Known rows, with every step that occurs:
G-N-R-H-Y: [ 23  13   5 -23  30  11 -59 -29  11   6 -47  68 -40  41  13   2  -3 -47
   2   2 -20   3   3 -16   9]
G-N-L-H-R: [  7  10  -6 -43   3 -10 -14  -7  -4   2  -9  -3 -29  23  -2  -2  -4   6
  28  -8   1   2  25  -8 -16]
G-N-Y-H-Z-W: [  6   7   3 -15   3 -21 -35  -2   5   4   0   9 -71  18  18  29  -4 -21
  36   0 -11 -26  10 -13   7]
G-N-R-H-Z-W: [   1    9   12  -28   18  -22  -13  -37    8    8    4   50 -109   20
   14   32    5  -34   38   -2  -11  -22    9   -7   -1]
G-N-R-H: [ 12  12   6 -42  31  -7 -15  -4  19  15  -8  80 -64   3  11   3  21 -63
   0  -2  -5   7  -4   9  -4]
R-H-G: [  9   9   3 -16 -21  -6 -10   9   2   8  -1  67 -33 -24  -4   3  -5 -18
   0  -3  -1  47  -8  -8  -5]
Y-N: [-12 -44  -8  -2 -11 -11 -10  19 -12  19  22   2   7  21   1  -2   2   8
   5   5 -28  -5  -2  -2  -5]
H-Y: [ 16   3   0   7   8  15 -50 -26  -4  -6 -42  11   4  39   4   1 -18  -4
   2   4 -15  -1   5 -21  11]
Y-N-R-H-Z-W: [ -18   -6   15  -27    7  -24  -17  -36   -5   12   14   50 -103    9
   12   35    2  -31   40   -3  -14  -21    8   -5    1]
Y-H-Z-W: [-10   3   7 -11  -5 -23 -19  -7 -11   0  17   6 -73  11  17  27  -7 -12
  39  -2  -4 -23  11 -12   0]
L-H-R-N: [ -2 -18 -10 -12 -14   7 -18  -9  17  -8  -3  39 -53  40   4  17 -22  -3
  37  -7 -25   6  12  -2   2]
L-H-G-N: [ 49  10  -9 -18   1 -12  -7  39  20   5  -3   2  -7  36  -5  -9  11 -12
  23   2 -20  24  -6  -8  -2]
Y-H-G: [ 13   6   0  -7 -34 -11 -24  51 -13  10  12   8  -3 -29  -1  -3 -16 -17
   1   0   3  44 -10 -17  -2]
H-Y-N: [  1 -42  -7   1  -5   0 -44  -1 -14  17  -8  10   9  47   4  -1 -12   6
   7   8 -40  -5   2 -16   4]
H-G: [ 12   6   3   3 -26  -7  -6   9  -3   7   0  11  -8 -25 -13   2 -16  -3
  -2   2  -1  43  -9 -14   4]
R-H-Z-W: [-11   4  10 -16   2 -18 -10 -36   0  -2   7  49 -92  12  15  32   1 -11
  39  -4  -5 -21  12  -5  -3]
R-N-L: [ -4  -6  26 -72  19   3   5   1  16   2  -7  33 -23 -24  -9  20 -12  45
   4  -2 -17  -4  -2   4  11]
R-H-Y-N: [ -1 -41  -6 -11  -1   0 -48   2  -8  16  -9  50  -7  48  11   1  -5  -3
   8   4 -39  -3   2 -10  -3]
Y-H: [  2  -1  -6 -12 -11  -8 -26  62 -13   5  18  -4   8  -5  19  -7  -3 -19
   4  -2   7   1  -1  -2  -5]
N-L: [ -5   8  27 -67  19  -5   9   0  -2   5  -8   3  -2 -41  -9   6   1  41
  -7  -3   3  -6   1   1   3]
G-N: [ 42   0 -11   0  23  -6  -4  17  27   9  -5   2  -5  53   3  -6   6  -2
  -1   5 -20  -6   3  -4  -5]
Y-N-L-H: [ -9  -6  14 -85   3 -13   4  42 -15  -3   7 -12  12 -19  -3  -4  36  17
  51  -8 -10  -7  -3  11   1]
L-H-Z-W: [-10   9   8 -23  -2 -20  -6 -21  -8  -9  10   1 -72  13  10  27  12 -10
  62  -5  -5 -24   9  -5   4]
Z-H-R-N-G: [-13  10 -38   3  23  -3 -12  -9   9  10  -7  36 -53  -7  -7  30 -26 -20
   0  -1  -9  47  10  10   6]
L-N-G: [-17  27 -31 -21  35 -10   4  33  -2  41   6   2  -6 -28 -29   4   4 -10
  27   2  -7  38   5  15  -2]
H-Z: [  7   4   3 -38  -5 -23  -8 -34  -5  -1  40  14  -7  15   7  10  -6  15
   6   2 -13  -2  15 -20   0]
L-N-R-H-Z: [ -1  15  12 -77  12 -26 -14 -43  -1  22  38  70 -50   3   7  13   5 -25
  22  -1 -18   2  13 -13  -4]
L-N-Y-H: [  0  12  -6 -30  -7  -2 -53  60   0  28 -13   1  14 -21   8   0   0 -37
  22   0  -4   1  -2  -3   8]
Z-H: [  2   5  -6  11  -2  -2  -3 -73  -2   3 -24   3 -15   3  21  19  -4 -26
  -7  -3   6   2   0  -1   1]
G-N-L-H: [ 17  16  12 -85  19  -9   7  42   5  -8  -5 -12   6  -2  -2  -6  37  11
  47  -9  -6  -7  -1   9   1]
G-N-R-H-Z: [ 14  14   8 -68  18 -27 -17 -37   8   9  35  71 -53  17  15  13   7 -28
   7   0 -17   5  12 -13  -1]

Rows:
[  6  12  -1 -60 -10 -23 -43   8  -6  18  32  13   3   0  13  10  -7 -10
  22   2 -16   0  13 -21   5]
L-N-Y-H-Z
[-14  -9   9 -44  14  -8 -19  -3   1  22   5  80 -60 -14   9   5  18 -59
   3  -2 -10   7  -6  10  -4]
Y-N-R-H
[  8  17  16 -58 -21 -13   0  31 -10  -2  -3   2  -2 -44 -15   0   9   5
  32  -5   3  40 -11  -5   5]
N-L-H-G
[-12 -23  22 -70  13 -13   1  13 -10  19   8   6   6 -26 -10   5   1  47
  -3   1 -16 -10   1   0  -2]
Y-N-L
[ 10  14   2 -25 -31  -9  -3  31  -9  -4   1   0  -1 -24 -11  -4   9 -15
  33  -4   0  41 -12  -6   3]
L-H-G
[ 22   9 -12 -18   0  -3 -58  67  12   9 -16   0  11   0  19   0   4 -42
   0   1  -3   0  -3  -4   9]
G-N-Y-H
[ 12  12  -3 -12 -35  -6 -44  50  -5  10 -10  11   2 -42   0   3 -15 -32
  -3   2   3  45 -13 -15  11]
N-Y-H-G
[ -4  17  17 -84  10  -8  10  33  -8 -12  -3 -13   8 -29  -3  -3  34  13
  49 -11   4  -5  -2  11   4]
N-L-H
[ 13   5  -1 -14 -34  -3 -46  50   3   8  -9  25 -11 -36  -1  10 -20 -29
   2   1  -8  46 -14 -14  15]
R-N-Y-H-G
[ -1 -36  -7 -17  -8  -2 -43  16 -18   8  -7   4  14  48   6  -4   5  -2
  33   4 -39  -7   0 -11   4]
L-H-Y-N
[ -5  -7  19 -61  12  -1  -5 -42  13   6 -18  36 -44 -11  -2  28 -26  35
  -1  -5 -14   0  10  -5   3]
Z-H-R-N-L
[  7  10  -1 -51 -13 -24 -44   7  -6   2  30  12   3  -5  19  13  -7 -13
   7   1  -9   2  11 -21   9]
N-Y-H-Z
[-11  17  12 -54  24  -4 -10 -12   8  35  -4  78 -62 -18   0   3  18 -58
  23  -3  -7   7  -3   9  -6]
L-N-R-H
[ 34  18  -8  -9   3   2 -46  13  31   8 -48  12   0  -5  -6  10   2 -34
  -8   6 -15  17  -9  -9  23]
H-G-N-Y
[  7   3  -1 -52 -13 -19 -47   7   4   1  32  27  -9   3  21  19 -12 -10
  11   1 -18   3   9 -20  14]
R-N-Y-H-Z
[  1  13  12 -69  10 -25 -16 -43  -1   7  37  69 -51  -2  14  15   5 -27
   6  -2 -10   5  11 -13  -1]
N-R-H-Z
[ 13  11  -2   9 -28  -9  -8 -42  -7   9 -16  13 -18 -22   1  15 -19 -22
  -7  -1   4  45  -8 -15   3]
Z-H-G
[  7   2   0 -47 -12 -28 -26   8 -14   3  53  11  -2  12  20   6  -9   3
  10   0  -9   1  14 -21  -3]
Y-H-Z
[ -2 -22  -8   6 -11   8 -19 -26  22   1  -5  45 -57  40   1  19 -38   4
  11  -2 -26   8  13  -7   0]
H-R-N
[-13  19  18 -44  24  -7  -2 -20  -3  48  -3  -1 -38 -24 -20  -1   6 -55
  26   3 -11   1  -5   1   9]
L-N-R
[ 21  10  -5 -52  -4 -25 -46  13   2   5  29  14   0  14  20  10  -3 -13
   5   3 -15   0  12 -22   7]
G-N-Y-H-Z
[ -3   7  18 -88   7  -1   6  33   5 -15  -4   8  -9 -17  -2   7  25  16
  56 -10  -9  -4  -5  13  11]
R-N-L-H
[ 24   8  19 -68  34  -9   5  12  17  11 -10   5  -3  -3  -8   2   5  38
  -7   0 -10 -10   4  -1  -1]
G-N-L
[ -9   7   7 -14  -6 -19 -33  -8  -5   1   3  10 -68  -1  16  31  -6 -22
  38  -2  -3 -24   9 -11   9]
N-Y-H-Z-W
[  3  15  16 -98   1 -27  -2 -11 -12 -10  39   6  -1  -6   6   8  17  25
  39  -5 -10  -5  13 -12   3]
N-L-H-Z
[ 34  18 -10 -16   4   3 -48  15  37   7 -49  38 -12  -5   0  12   5 -41
  -7   5 -15  20  -8  -5  20]
R-H-G-N-Y
[ 36  19 -12  -5   3   2 -46 -12  30   8 -56  12  -4  -4   2  17   0 -43
 -11   5 -12  18  -8  -9  25]
Z-H-G-N-Y
[ 30  12  21 -68  21 -12   3  16  14  14 -11  10  -7 -16 -14   3  -2  37
  -8   2 -11  11  -1  -8  -1]
H-G-N-L
[ -9   0   7 -16  -6 -17 -34  -8   4   0   2  23 -80   8  16  39 -12 -19
  41  -2 -14 -23   6 -11  14]
R-N-Y-H-Z-W
[ 16  11   0 -19   5  12 -48  -4  -8 -17 -41   2  11  39   8  -5   4 -15
  38  -3 -14  -2   3 -13  12]
L-H-Y
[ -4 -22  23 -68  16  -6 -23   0 -12  16 -13  10   7  -8  -7   6  -7  43
  -2   3 -25  -9   4 -10   5]
H-Y-N-L
[-11 -17  13 -26  17  -6 -38 -20 -16  27  -9   7 -32   1  -2   4  -3 -56
   0   7 -23   0  -6 -11  19]
H-Y-N-R
[ 30  12  21 -76  24 -13   1  17  18  14 -11  36 -19 -15 -10   5   3  30
  -7   0 -11  12  -1  -5  -5]
R-H-G-N-L
[ 26  18   8 -23  22 -14 -14 -29   9  25 -15   7 -51  -6  -2   7   1 -71
  -9   4  -6  22 -11 -10  13]
Z-H-G-N-R
[-14   6 -36   1  25  -3 -12  16  11   9   2  34 -46  -7 -14  22 -23 -13
   2  -1 -10  46  11  11   6]
H-R-N-G
[-12   8 -31  -7  29  -2  -3  32  15   5   4  32 -32 -18 -14  22  -8 -10
   5   1 -13  42  -2  17  13]
R-N-G
[  0   9  -8 -18 -11  -1 -55  58   0   5 -14   0  14 -26  16   3   1 -40
   1  -1   7   3  -4  -3  14]
N-Y-H
[ 25  17   9 -31  19 -16 -21  17   6  27   0   6 -42  -7  -3  -2   2 -69
  -5   5  -7  24 -10 -10  11]
Y-H-G-N-R
[-11  10   5 -23  -2 -19 -31  -8  -4  16   2   9 -68   5   9  30  -6 -18
  52  -1 -10 -25  11 -11   6]
L-N-Y-H-Z-W
[-14  -6 -36 -10  30  -9 -34  33 -11  21  -2  37 -12  -3  -9   9  -1 -18
   1   5 -19  39   4   7   3]
R-H-Y-N-G
[ 51   5 -12  -6  -2 -16 -20  53  16  16   4   7  -7  33   3  -7  -5 -14
   0   5 -17  24  -5 -16  -7]
Y-H-G-N
[ 29  13 -10  -9  16   6 -42  10  35   5 -48   7   4   7   1   9   9 -30
  -7   5 -14  -2  -4  -2  22]
G-N-Y
